Each row comes from the steps of one walk. Every step used is in the known rows, and no mark comes twice. Write the walk behind each row, first mark first.
Known rows
febir/palun: [-0.19 -0.25  0.30 -0.07  0.31 -0.07  0.14 -0.08 -0.10 -0.44 -0.02  0.27
  0.08 -0.23 -0.29  0.05  0.04 -0.13 -0.24  0.19 -0.05 -0.10]
fafutu/kava/febir/rivoriv: [-0.11 -0.57  0.19 -0.10  0.29 -0.02  0.06  0.03 -0.13 -0.56 -0.19  0.24
  0.17  0.17 -0.35 -0.05 -0.13 -0.08 -0.60  0.44 -0.04 -0.71]
pelaref/febir/rivoriv/dalo: [-0.24 -0.10  0.24 -0.29  0.32 -0.02  0.01  0.25 -0.20 -0.55  0.13  0.08
  0.02  0.20 -0.56 -0.01  0.23 -0.23 -0.21  0.08  0.10 -0.31]
dalo/roki/kizik: [ 0.00 -0.11  0.34  0.06  0.11  0.12 -0.35 -0.23  0.04 -0.07 -0.13 -0.04
 -0.23 -0.16 -0.48  0.00  0.46 -0.29  0.12  0.13  0.13 -0.09]
rivoriv/dalo/pelaref/febir/palun: [-0.49 -0.18  0.15 -0.25  0.32  0.02  0.18 -0.02 -0.03 -0.42 -0.03  0.29
  0.26 -0.24 -0.27 -0.08 -0.25 -0.18 -0.09  0.14  0.04 -0.33]
roki/dalo/pelaref: [-0.13 -0.11  0.48 -0.22  0.25  0.01 -0.12 -0.52  0.20 -0.34 -0.15  0.18
 -0.02 -0.17 -0.33 -0.14 -0.07 -0.14  0.12  0.03  0.09 -0.14]
dalo/roki: [-0.05  0.06  0.54 -0.13  0.12 -0.04 -0.15 -0.20 -0.01 -0.36 -0.05 -0.28
 -0.05 -0.35 -0.30 -0.08  0.18 -0.31  0.03  0.14  0.19  0.05]
pelaref/febir/rivoriv/dalo/roki/fafutu/kava: [ 0.02 -0.19  0.16 -0.35  0.15  0.27 -0.02 -0.05  0.01 -0.29 -0.12 -0.15
  0.14  0.03 -0.09 -0.02  0.01 -0.15 -0.52  0.60 -0.11 -0.45]
pelaref/dalo/roki/kizik/palun: [-0.04 -0.26  0.24  0.19  0.06  0.19 -0.34 -0.19  0.12  0.21  0.04  0.21
 -0.64  0.12 -0.51  0.09  0.71 -0.36  0.36 -0.09  0.10  0.02]
papog/dalo/pelaref/febir/palun: [-0.47 -0.30  0.29 -0.24  0.34  0.10  0.10 -0.14 -0.01 -0.30 -0.06  0.26
  0.25 -0.26 -0.25 -0.09 -0.26 -0.28  0.04  0.15  0.02 -0.30]
fafutu/kava/febir: [-0.03 -0.44  0.18 -0.07  0.22 -0.09  0.01 -0.16 -0.01 -0.47 -0.27  0.00
  0.06  0.12 -0.26 -0.08 -0.24 -0.15 -0.53  0.45 -0.10 -0.69]
rivoriv/dalo/pelaref/febir: [-0.37 -0.02  0.22 -0.38  0.27  0.07 -0.07 -0.10  0.05 -0.34  0.00  0.00
  0.08 -0.07 -0.42 -0.14 -0.06 -0.27  0.04  0.01  0.15 -0.37]
rivoriv/dalo/papog: [-0.20  0.41  0.60 -0.18  0.14 -0.09 -0.08  0.24 -0.02 -0.45  0.02 -0.56
  0.10  0.15 -0.66  0.17  0.32 -0.41 -0.18  0.22  0.20 -0.09]
fafutu/pelaref/dalo/roki/kizik: [-0.11 -0.11  0.21  0.07  0.07  0.14 -0.43 -0.24  0.20  0.07 -0.16 -0.06
 -0.31 -0.08 -0.40 -0.02  0.46 -0.24  0.20  0.01  0.07 -0.18]
roki/fafutu/kava/febir/palun: [-0.14 -0.55  0.08 -0.06  0.26  0.00  0.23 -0.10 -0.02 -0.41 -0.27  0.33
  0.28 -0.07 -0.11  0.05 -0.33 -0.05 -0.63  0.62 -0.24 -0.63]
roki/dalo: [ 0.12 -0.23  0.50 -0.14  0.28 -0.13 -0.14 -0.41  0.04 -0.35  0.10  0.21
 -0.37  0.08 -0.32 -0.04  0.15 -0.17  0.11 -0.02 -0.04  0.04]
rivoriv/dalo: [-0.06  0.16  0.38 -0.18  0.23 -0.11 -0.05  0.07 -0.09 -0.54 -0.01 -0.20
 -0.06  0.10 -0.59  0.03  0.36 -0.26 -0.22  0.10  0.08 -0.10]
papog/dalo/roki/kizik/pelaref/febir: [-0.08 -0.35  0.12 -0.12  0.23  0.30 -0.34 -0.15  0.03  0.01 -0.02  0.09
 -0.47  0.16 -0.40  0.14  0.31 -0.53  0.47 -0.03  0.04 -0.18]
roki/kizik/pelaref/febir/rivoriv/dalo: [-0.17 -0.22  0.04 -0.16  0.30  0.14 -0.10  0.25 -0.14 -0.38  0.02  0.27
 -0.21  0.37 -0.63  0.16  0.41 -0.29 -0.04  0.04  0.05 -0.34]
dalo/roki/fafutu/pelaref: [ 0.04 -0.05  0.16 -0.05  0.17  0.21 -0.33 -0.33  0.21 -0.12 -0.33 -0.25
  0.08 -0.21 -0.32  0.04  0.31 -0.10 -0.32  0.51 -0.15 -0.39]
kava/febir/rivoriv: [-0.18 -0.52  0.27 -0.07  0.32 -0.08  0.02  0.07 -0.15 -0.56 -0.09  0.32
  0.13  0.10 -0.51 -0.01  0.00 -0.13 -0.39  0.25  0.05 -0.58]
rivoriv/dalo/roki/kizik: [-0.04  0.07  0.33  0.05  0.09  0.07 -0.30 -0.07  0.00 -0.18 -0.14 -0.15
 -0.18 -0.06 -0.57  0.01  0.49 -0.33  0.09  0.15  0.17 -0.10]

Which walk is each row?
[-0.06 -0.17  0.15 -0.21  0.18  0.15 -0.26 -0.24  0.28 -0.01 -0.06 -0.04
 -0.20  0.07 -0.29  0.06  0.38 -0.06 -0.14  0.04 -0.18 -0.27] | roki/fafutu/pelaref/dalo
[ 0.00 -0.13  0.17 -0.30  0.16  0.29 -0.09  0.03  0.02 -0.24 -0.02 -0.01
 -0.05  0.01 -0.32  0.19  0.30 -0.28 -0.10  0.33  0.00 -0.20] | kizik/pelaref/febir/rivoriv/dalo/roki/fafutu
[-0.16 -0.08  0.03 -0.24  0.23  0.19 -0.26 -0.13  0.11 -0.14 -0.08 -0.16
  0.01 -0.05 -0.30 -0.03  0.14 -0.22 -0.13  0.33 -0.10 -0.49] | rivoriv/dalo/roki/fafutu/pelaref/febir
[-0.29  0.14  0.36 -0.23  0.21  0.06 -0.04  0.40 -0.08 -0.45  0.08 -0.25
  0.01  0.34 -0.62  0.28  0.27 -0.45 -0.08  0.17  0.17 -0.24] | kizik/pelaref/febir/rivoriv/dalo/papog
[-0.19  0.07  0.39 -0.20  0.14  0.06  0.03  0.33 -0.02 -0.47 -0.14 -0.37
  0.34  0.32 -0.54  0.19  0.08 -0.29 -0.59  0.61  0.05 -0.56] | roki/fafutu/kava/febir/rivoriv/dalo/papog
[-0.06  0.08  0.73 -0.15  0.13  0.03 -0.22 -0.21 -0.02 -0.31 -0.09 -0.47
  0.00 -0.25 -0.39 -0.09  0.20 -0.51  0.18  0.19  0.20  0.07] | papog/dalo/roki
[-0.34  0.08  0.36 -0.26  0.25  0.06  0.01 -0.01  0.03 -0.56 -0.22  0.02
  0.33 -0.10 -0.58 -0.09  0.10 -0.15 -0.24  0.17  0.21 -0.35] | febir/rivoriv/dalo/pelaref
[ 0.04 -0.39  0.31 -0.13  0.13  0.11 -0.07 -0.22  0.07 -0.30 -0.35 -0.21
  0.18  0.05 -0.20 -0.05 -0.21 -0.28 -0.46  0.67 -0.11 -0.66] | papog/dalo/roki/fafutu/kava/febir
[ 0.03 -0.18  0.09  0.06  0.16  0.23 -0.23  0.02  0.00 -0.24 -0.21  0.17
 -0.38  0.19 -0.55  0.28  0.56 -0.36  0.16  0.08  0.09 -0.13] | febir/rivoriv/dalo/roki/kizik/pelaref
[-0.24  0.17  0.61 -0.25  0.09 -0.03 -0.14  0.08  0.13 -0.18  0.18 -0.40
 -0.13  0.11 -0.44  0.14  0.28 -0.36  0.06 -0.08  0.17  0.02] | pelaref/dalo/papog
[-0.27  0.07  0.27 -0.13  0.19  0.15 -0.15  0.38 -0.05 -0.30  0.03 -0.16
 -0.07  0.40 -0.70  0.31  0.40 -0.45 -0.01  0.17  0.16 -0.29] | roki/kizik/pelaref/febir/rivoriv/dalo/papog
[-0.18  0.10  0.47 -0.22  0.10  0.06 -0.14  0.09  0.17 -0.17  0.10 -0.29
 -0.31  0.24 -0.43  0.31  0.35 -0.43  0.19 -0.13  0.13  0.05] | kizik/pelaref/dalo/papog
[-0.16 -0.49  0.06 -0.13  0.28  0.24 -0.18  0.05 -0.09 -0.21  0.03  0.39
 -0.27  0.12 -0.40  0.11  0.27 -0.30  0.14  0.04  0.07 -0.31] | dalo/roki/kizik/pelaref/febir/rivoriv
[-0.30 -0.44  0.27 -0.32  0.36  0.10 -0.05 -0.16 -0.02 -0.36  0.08  0.45
  0.03  0.00 -0.34 -0.13 -0.10 -0.13  0.02  0.03  0.09 -0.39] | roki/dalo/pelaref/febir/rivoriv
[-0.29  0.16  0.31 -0.23  0.21  0.14 -0.13  0.31  0.02 -0.32 -0.03 -0.36
  0.24  0.25 -0.61  0.20  0.27 -0.30 -0.34  0.43  0.05 -0.47] | roki/fafutu/pelaref/febir/rivoriv/dalo/papog
[-0.34  0.20  0.48 -0.26  0.21 -0.01 -0.04  0.39 -0.11 -0.47  0.14 -0.34
  0.15  0.23 -0.64  0.14  0.22 -0.39 -0.18  0.21  0.21 -0.26] | pelaref/febir/rivoriv/dalo/papog
[-0.33 -0.20  0.23 -0.35  0.29  0.12 -0.13 -0.25  0.08 -0.23  0.01  0.10
  0.03 -0.17 -0.33 -0.15 -0.10 -0.24  0.08 -0.01  0.12 -0.36] | dalo/pelaref/febir
[-0.07 -0.02  0.40 -0.19  0.06  0.04 -0.15 -0.16  0.14 -0.22  0.02 -0.14
 -0.40 -0.13 -0.18  0.08  0.25 -0.37  0.34 -0.19  0.16  0.17] | kizik/pelaref/dalo/roki
[-0.08 -0.24  0.16 -0.19  0.24  0.03  0.09  0.20 -0.10 -0.59 -0.18  0.06
  0.23  0.29 -0.48  0.04  0.07 -0.12 -0.67  0.52 -0.06 -0.64] | roki/fafutu/kava/febir/rivoriv/dalo
[-0.05 -0.01  0.13 -0.08  0.19  0.20 -0.24 -0.10  0.12 -0.27 -0.33 -0.20
  0.20 -0.09 -0.42  0.05  0.34 -0.09 -0.43  0.55 -0.11 -0.47] | febir/rivoriv/dalo/roki/fafutu/pelaref
[-0.16 -0.20  0.21 -0.14  0.26 -0.10  0.10  0.23 -0.16 -0.70 -0.17  0.03
  0.19  0.28 -0.51 -0.03  0.02 -0.16 -0.58  0.39  0.02 -0.60] | fafutu/kava/febir/rivoriv/dalo
[-0.18  0.06  0.38 -0.13  0.08 -0.01 -0.25 -0.23  0.19 -0.19 -0.08 -0.30
 -0.15 -0.25 -0.19 -0.11  0.18 -0.23  0.12 -0.01  0.10 -0.06] | fafutu/pelaref/dalo/roki
[ 0.03 -0.04  0.28 -0.07  0.18  0.26 -0.37 -0.33  0.20 -0.09 -0.36 -0.37
  0.12 -0.15 -0.37  0.03  0.33 -0.23 -0.23  0.53 -0.14 -0.37] | papog/dalo/roki/fafutu/pelaref
[-0.19 -0.13  0.06 -0.26  0.32  0.13 -0.08  0.18 -0.07 -0.41 -0.02  0.06
  0.12  0.22 -0.54  0.05  0.28 -0.14 -0.38  0.31 -0.07 -0.52] | roki/fafutu/pelaref/febir/rivoriv/dalo
[ 0.11 -0.11  0.24 -0.28  0.13  0.24 -0.02 -0.07  0.02 -0.35 -0.21 -0.22
  0.18  0.00 -0.15  0.02  0.11 -0.12 -0.61  0.65 -0.10 -0.36] | febir/rivoriv/dalo/roki/fafutu/kava
[-0.07 -0.25  0.11  0.27  0.08  0.22 -0.43 -0.23  0.19  0.24 -0.10  0.16
 -0.59  0.12 -0.51  0.07  0.72 -0.30  0.30  0.01  0.02 -0.15] | fafutu/pelaref/dalo/roki/kizik/palun
